Each row was made from one small tree. Brackets hold a mark, then the marks that hang from it, in the order of their numbers. Every link used is in the known rows. Write each row's tree.
Known rows:
[Q961 [Q5 [Q351 Q654] Q848]]: [-19  -1 -22  14  -2  -7 -18  -2 -10 -25   2  17  16 -24  -1  -7  -8  10
   5   2 -13  10 -11  17   2  -9   5 -16  -4 -20  -7 -17 -11  -6]
[Q961 [Q5 [Q848 Q654]] Q113]: [-33   3   3  -2  -1 -17   1   0   1 -13  12  -6  41   2   0   2  -4 -11
  -1  -2  11  14 -19   1 -18   6   4   2 -18   9   1 -12  -3  -8]
[Q848 [Q5 Q961] [Q654 Q351]]: [ 11  14  -9 -12 -14  -7  -1   0   9  -6   5   5  -6 -17  15  10  -2 -15
 -22 -17   3   7  18 -16 -31  23  -5  -4   8  -4  10   7  19  12]
[Q961 [Q5 Q848]]: [-21  -6  -8   4   6  -7  -5  -4   2  -4  11   5  27  -4   3 -11  -7   3
  10   4   5   6 -21   7  -2   3   4  -5 -16  -6 -10   7   0  -8]
[Q848 Q5 Q654]: [-15  12 -11 -12  -7 -12  -5 -17  13   9  22  -6  -3  11   4   0   2 -38
 -17   8  17  28   8 -12 -37  14   7   7   4  -1  15  11  38  -4]
[Q5 [Q961 Q113]]: [-24   7  13 -11   9  -3  11  22   7  -9   6  -2  -2   3   2  -7  -5   8
  -3 -20  22   5   9  -7  -8  19  -6 -10  -2   9   4   9   8 -17]
[Q961 Q5 Q113]: [-25  -6  -2 -11   1  -4   0   7   3   3   3  -5  29  12  -4 -12  -4 -15
   1  -5  11  10 -12  -8  -3  11  -9   6 -12  19  -7   6   6 -18]
[Q199 Q113 Q351 [Q654 Q961]]: [-24  23  -3   4 -15  -7  -5   4 -12  12 -23 -20   9  22  -8   7 -13  -6
  -9  26  21  -4  17  16 -17   6  -9 -10   4   8  -7 -20  24 -14]
[Q961 [Q5 [Q351 Q654]]]: [-14  -1 -29   3  -8  -2 -21  -2  -2  -8  -1  13   1 -13   4 -14  -8  -4
  -6   1 -13  10   1   7   0  -5   4  -6   6 -13  -4 -10   4 -11]
[Q848 [Q654 Q5 Q113 Q351]]: [ 28   5   4   0  -3  12  -1 -23  32  26   4  -7 -20  -2  15   7  18 -24
 -16  14  -2  -2   6 -11  -2  -4   8  23  14  15   5  -4  -4  21]
[Q654 [Q351 Q5] Q961]: [ 28  -7  -4 -11   1   8  13 -10  -5  15  -1  -1   0 -13  -4   8 -27  12
   9  -2  -4  -1  14   3  10  14 -12  -3   0  -2 -10   8 -10   2]
[Q654 Q113 [Q351 Q199] Q961]: [ 17 -15   4   2  13  16   7 -12   6  30 -17  -3  -6 -12  -4  17 -13   5
   8  -5 -21 -18   4  -8  13   0  -9  10  13   9 -10   7 -18  23]
[Q961 [Q5 Q351 Q848] Q113]: [-24  -4  -6  11  -1 -18  -7  10 -14 -34   0  -1  39 -15 -15  -8  -2  -1
   9  -7   5  12 -18   9   7   2  -3   1 -14  -1  -8 -16 -24 -16]
[Q848 [Q654 Q351 Q961]]: [  8   7  -9  -3   0  -6   3 -17  13  11  10  -7 -10 -11   7  21 -25  -5
 -20  -6   6  -2  22   1 -19  13   1  15  20  -2  -2  -8   5  -2]
[Q113 [Q961 [Q5 [Q351 Q654]]]]: [ -5  -1 -17  -6 -21  -2 -25   4 -17 -16   0  17  -6   7  14 -13 -13  10
  -7  -2 -15  13  -5   6   9 -11   4   1  12 -12 -12  -7  14  -9]
[Q113 [Q961 [Q5 [Q351 [Q199 Q654]]]]]: [-14 -14 -17 -17 -26  -4  -9   2 -16  -9 -13   9   7  25  12 -12  -6   9
  -7   4 -27   2 -12   2   6 -16   9  13   9 -21  -3  -8  12  -7]
[Q848 [Q654 [Q113 Q961] Q199 Q351]]: [ 23   6  21  -6  -8  12  12 -10  11  12  12  -3 -22   1  18   6   3  -3
 -22   3 -12   1   6  -9   3  -1  -5  24  35   2   8 -16   3  17]
[Q961 [Q5 [Q351 Q199]] Q113]: [-24 -21 -15  -6  -8 -13  -4   7 -11 -11 -11  -1  29   0  -8 -10  -2 -11
   1  -9 -11   3  -8  -8  -2  -2   6   8   0   2   4  -7  -9 -12]
[Q961 [Q5 Q351 Q848]]: [-18  -6 -19  14  -4 -15 -13   0  -8 -26   6   4  25 -21  -2 -13  -4   4
   7   0  -4   8 -14  14   6   0   9  -3  -8 -18 -10  -9 -14 -12]
[Q654 Q113 [Q351 Q199] [Q961 Q5]]: [ 18 -19  -8   2   5  17   1  -8  -2  35 -26   1  14 -21  -1   9 -14  -2
  11  -7 -35 -25 -10  -9  20   0 -11   8   5  11 -20   7 -26  28]
[Q199 [Q654 Q113 Q351]]: [ -1   3  10  -9   4  19   8  -9  25  13 -12  -3 -12  12   3   2   8   5
 -13  12  -5   3  -3   0   0  -2 -22  14   6   5  -5  -9   4   9]
[Q5 Q351 Q961]: [-13   6 -10   2  -4  -8  -6  15   2 -24   6   4 -20 -20   5 -15  -6  13
  -8 -19   6   3  19   7   0   9   8  -9  12 -19   4  -1  -1 -15]
[Q848 [Q654 Q5 Q113 Q199 Q961]]: [ 24  16  10  10  13  17  18 -17  23  53  10 -15 -20 -15  -5   5  14 -31
  -3  25 -10 -10   9   1  19   3   6  27  26   6  15 -13 -15   8]
[Q199 [Q113 Q961] Q351 [Q654 Q5]]: [  3  17   2  -4 -36  -3 -11   6 -13   8 -23 -10  -2  53  10  -2  12  -8
 -12  37  16  -1   6   5  -4 -14   4   4   7  13  -2 -16  31  -7]
[Q199 Q351 Q654]: [-37   9  -5 -11 -11  -5   7  10   8   1 -11  -3  -4  30   4 -13  -5   4
 -17  17   8   5  14   6 -20   4   0  -3  12  -6   6  -5  28 -20]
[Q351 [Q5 Q848 [Q961 Q113]]]: [-15   2  22 -13   4  -2  21  17 -12 -20   9   4  19  -2  -3  -7  -4  22
  20 -10  12  12  -5   5   3  13  -3 -34 -28  -5   9   9 -10  -4]
[Q961 [Q5 [Q351 Q654] Q848] Q113]: [-24   0  -9  11   0 -12 -12   8 -16 -35  -5  11  31 -18 -12  -2  -5   7
   7  -5  -6  14 -14  11   3  -4  -5 -11 -10  -2  -4 -24 -21 -12]
[Q5 Q848]: [-22  -1   4   5  15  -8   3  -6   9 -11  23   1   5   4  -3  -2  -5  11
   5   5  20  15  -6   7  -9   2   6  -6  -6  -9  -3   5   7 -12]
[Q5 [Q848 Q654] [Q961 Q113]]: [-32  17  19  -2   7 -16  13  14   6 -27  15  -3  11  -6   6   9  -4  11
  -7 -18  22   9   1   3 -24  14   7 -16  -9  -3  14 -11  -3  -6]
[Q5 [Q351 Q199 Q654] Q848 Q961]: [-21  -4  -9  10   4  -7  -2  10 -13 -36  -7  26  -8 -30   4   6  -8  37
   5 -16 -21  -5  10  10  -7 -11  14 -36   5 -37  18 -14 -15   5]
[Q961 [Q5 [Q351 [Q654 Q848]]] Q113]: [ -7   2 -11   9   3  -6 -15  14  -7 -22  -6   3   7 -10 -12  -4   3  -6
  -3 -18  -5   1  -4   0   1  -4  -9   4 -10   7  -5 -11 -13 -11]
[Q961 Q113]: [-25  -1  10 -10  11  -6   6   4  11  -2  12  -9   6  21  -8  -4  -4  -8
  -4  -4  26  20   3  -7 -13  11  -4   9  -1  17   3   6  14 -23]
[Q113 Q961]: [ -9  -2   4 -14  -5  -2  -6  -1   0  -3  17   2 -16  34  12  -8 -12   9
  -7   1  14  16   0  -3  -1  -2   5  12  11  -2  -8  13  31 -14]

Which tree is each row?
[ 22   8   3  -8  -8  -1  10   2  20   2  -1   0  -9  -6  13  13   6  -9
 -19 -11   6  -9  19 -14 -13  10   4  10  10  12  14  -9  -6   4]
[Q848 [Q654 [Q5 [Q961 Q113]] Q351]]
[ -6   8  15  -2 -34 -13  -8   7 -42 -19   0  -5  20  31   9  -7 -11  12
  12  22  22  14  -1  11  -6  -6  11 -32 -11   6  -8   0  20   2]
[Q199 [Q113 Q961] [Q351 [Q5 Q848]]]
[ 37   8  16  18  31  33   8  -5  26  35   3   3 -41  -9  -9   0  36 -12
   4  14 -16 -19   2  -5  26 -15  -9  13  11  11  13   1 -12  15]
[Q351 [Q654 Q5 Q113 Q199 Q848]]
[ 23   8   9   1   9  16   2  -3  21   8 -13  -8 -16   6 -11  10  28 -13
  -8   0  -6  -5 -10  -9   0   1 -34  21 -12  11  -9   8   3  22]
[Q199 [Q654 Q113 Q351 [Q848 Q5]]]
[ 47  -3  12  -1  10  14  29  16  12  11 -11   5  -7 -25  -4   4  15   4
  -3 -10  -8 -22  20 -16  22  14 -17  10  23  11  17  -9 -27  -3]
[Q654 [Q5 [Q961 Q113]] Q199 Q351]
[-10  -5  -2  -4  -9  -7 -10   2 -13 -12  12  10  18  16  13  -9 -11  13
   7   1   0   9 -24   6   8  -4   4   1  -8  -6 -19   8  11  -6]
[Q113 [Q961 [Q5 Q848]]]
[ 40   9  10  24  30  21  -1  -6  22  41   0 -17 -30  -9 -16   8  23 -19
  15   4   1 -27  -7   2  36  -4  -5  28  -8  22 -18  21 -25  16]
[Q654 Q5 Q113 Q848 Q961]
[ -7  13  23  -4   8  23   6   7  -5  -3   3  19  -8 -15   9  -9   3  27
  23   1 -12  11  -8  11  12  -5  -4 -51 -22 -12   6   5  -9  24]
[Q351 [Q5 Q848 Q961] [Q654 Q113]]
[ 36  -4  -5   4   9  -2  -5  -3  11  -5   4  -2 -13  -7  -9  12  10 -13
  -6 -18   8  -6   5 -17 -12  12 -21  16  -7  10  -9  26   8   9]
[Q654 Q351 [Q848 Q5]]
[-25  12  16   7  10  -4   2 -16  18  -1  25  -8   1   2   6   2   5  -5
  -4  11  13  17 -12   6 -16  -3  13   1  -3  -3   3  -6   3   9]
[Q5 [Q848 [Q654 Q113]]]
[-17  -4  -2  16  -5 -18  -5   4 -21 -36  -6   3  11 -23  -2   7  -1  21
   6  -9   5  -6   3  10  -9  -7  17 -28  -5 -20  10 -14 -11   3]
[Q5 [Q351 [Q199 Q113]] Q848 Q961]
[-16   7   9   5 -22 -13  -2   0 -27 -11  -1 -10  25  15  -1 -10  -5   1
  14  25  27  12   4  11 -16   2   9 -37 -16   6   1  -2  14  -1]
[Q199 Q113 [Q351 [Q5 Q848]]]
[ 27 -24  19 -24 -14  22   9  -9 -12  15 -10   8  -7  20  17  -3  -2  15
  10   2 -27   0  -9 -15  17 -14  -1  -1   3   3  -2  18  -2  33]
[Q654 [Q113 Q961] [Q351 Q5 Q199]]
[ 59  -2   4  15  24   6   8   4  11  13 -12 -12 -10 -15 -23  28   8  -6
   4 -16   6 -32  10  -7  22   7 -22  33  -4  28 -15   7 -34   2]
[Q654 Q5 Q351 Q848 [Q961 Q113]]
[ -7   1  10  -8  -9  12 -13   1   0  15   5   0  -1  20  15 -20   3  -4
   4   4  -5   8 -23  -4  21  -5  -2  10  -1  13 -21  14  11   8]
[Q654 [Q113 [Q961 Q5]]]
[-21  -6 -12   1  -8 -12  -9  10  -7 -17  -2  -5  25  -3  -9 -16  -2 -14
  -1  -8   4  12  -6  -1   3   7  -2  11  -3   7  -7 -10  -9 -21]
[Q961 [Q5 Q351] Q113]
[ 32 -20  -6   7  22   1   9  -5   5  12  -9  -4 -16 -14 -10  29 -13  12
   1 -25 -11 -35  13  -8   0   2  -7  17   5   1  -9  17 -15  12]
[Q654 [Q351 Q199] Q848 Q961]
[  9   9  -1   1  12  -3  -2  15   9  -6  10  -1 -19  -6  -5  -2  15 -10
   0 -24  14  -6   2 -12 -10  17 -10  -3 -15   2  -2  34  16   3]
[Q654 [Q848 [Q5 Q961]]]
[ 20   9  11  23  24  15   1 -12  10  31   1  -8  -1 -15 -14   8  10  -7
  25  21   0  -6 -15  13  38  -4   1   8  -6  10 -15   3 -29  13]
[Q654 [Q5 Q848] Q113 Q961]
[ -9  -4   4 -21 -10  11   4  -4 -16  11 -12  14  -5   9  12   2  -7  12
   9   6  -9   2  12  -4 -19 -11   9 -53 -15  -7  25   6  21  16]
[Q351 [Q5 Q961] [Q199 Q113] Q654]
[-21 -10  -6   9   3 -14   4  11 -11 -36  -2  13   1 -26   1  -1  -4  30
   7 -18 -11  -6   5   8  -3  -3  20 -22   3 -35  12  -5 -18  -1]
[Q5 [Q351 Q199] Q848 Q961]
[-19 -11  -5 -19 -23  -1  -6  -8 -13  13 -19  -4  18  47  13   1   0  -2
  -6  20  -6   0 -16  -4 -15 -20   3   2  -7   2   2  -6  34   1]
[Q351 [Q199 [Q113 [Q961 Q5]] Q654]]
[-18 -23 -27  -3 -11  -8  -9  -5  -6  -2  -5   5  14  -6   3 -16  -6  -8
   0  -1 -19  -1  -4  -4  -3  -5  18   4   6 -15   2   2  -1  -8]
[Q961 [Q5 [Q351 Q199]]]
[  7   1   4 -10  13  15   2  -6   5   5  13   8 -27   9   0  -4   1   8
   7   0   0   5   5   2  -7  -8  -2 -19 -18  -5   8  19  14   4]
[Q351 Q5 [Q654 Q848]]
[  1 -17  10 -25 -22   1   3 -15 -25  12   0  -3   7  43  10  -3  -7   1
  10  18   4  12  -4  -8  -9 -16  15 -17 -12   1  10  15  30   8]
[Q351 Q5 [Q199 [Q113 Q961]]]
[-10 -10  13 -10  -7  -3  13  -3 -22  -3  -4   2  20   4   5   2  -2  16
  22   4   3  -1  -5   2 -13  -5  15 -46 -28 -11  17   8   3  14]
[Q351 [Q5 Q848 Q961] [Q199 Q113]]
[ 20   1 -13   1   9   8   4   2  10  11 -21  -5   0  -9  -9  17  -6   7
  -6 -11 -14 -28  -4   7   7   5 -26  21 -10  -2 -22  -3 -12   3]
[Q199 [Q654 Q351 Q848 [Q961 Q5]]]
[  9 -20 -20   3  -1  -2  -3 -13   9   8  -4   2 -13   3  -3  -6  13 -12
   1  14 -11  -3  10  -5   8 -14  26  15  16 -10  17   2  -5  -8]
[Q654 [Q5 [Q351 Q199]]]
[ 30  14  -2  22  -4   3  10   1 -12  38 -13 -17   2  -8 -15   4   3 -21
   5  31   9 -22  24   5  19   7   1   4  27  16   6 -14  -7 -11]
[Q654 Q5 [Q199 Q113 Q351] Q961]
[  9  15   0   8  24   3  -6   7  -3   5  -1  -1  -8  -5 -28  21  -3 -13
   3 -14   7   2   6  -4  -4  10 -26   1 -13  16  -4   9   5  -2]
[Q351 [Q654 [Q848 Q5] [Q961 Q113]]]
[ 39   4  20   9  12  21  -8   0  16  21   7  -8 -37  24   4  -3  34 -11
   6   4   2 -13 -16  -8  32 -16   1  30  -5  21 -15  25  -4  18]
[Q654 Q5 [Q113 Q961] Q848]
[-15 -13 -13   4 -10 -14 -12 -13  -8  -9  -2  -7  -1   6  -5   0  -1  -9
  -5   9   9   6  11   0 -18 -11  18   1   9  -5  11  -9  12  -8]
[Q5 [Q351 [Q199 Q113]]]
[ -5  -4 -15  -5 -22  -8 -20   6 -16 -16   5   6   2  11  13 -18 -10   3
  -5  -3  -7  10  -9   4  13  -5   9  13   9 -10 -17   0  11 -14]
[Q113 [Q961 [Q5 Q351]]]
[  0   6 -13  13  11  -3 -15   0   6 -21   9   6 -34 -10  -7   1   3   7
 -11 -10   1   3  14   8  -6  -9   3   2   8 -14   1  -4   2  -8]
[Q5 [Q351 [Q654 Q848]]]
[-21  17  25   2  12 -11  28  16   4 -19  17  -2  12 -18  -1   8   1  10
  -8 -15  11   2   6   2 -13  17   1 -11   4  -9  25 -21 -12  -7]
[Q5 [Q848 [Q654 Q199]] [Q961 Q113]]
[ 68 -10   3  14  22  15  21  -5  25  19   2  -2 -29 -19  -9  10  28  -6
  -5  -1  -8 -34  12 -11  19  -1 -12  33  17   7   9   4 -23   5]
[Q654 Q5 Q199 Q351 Q848]
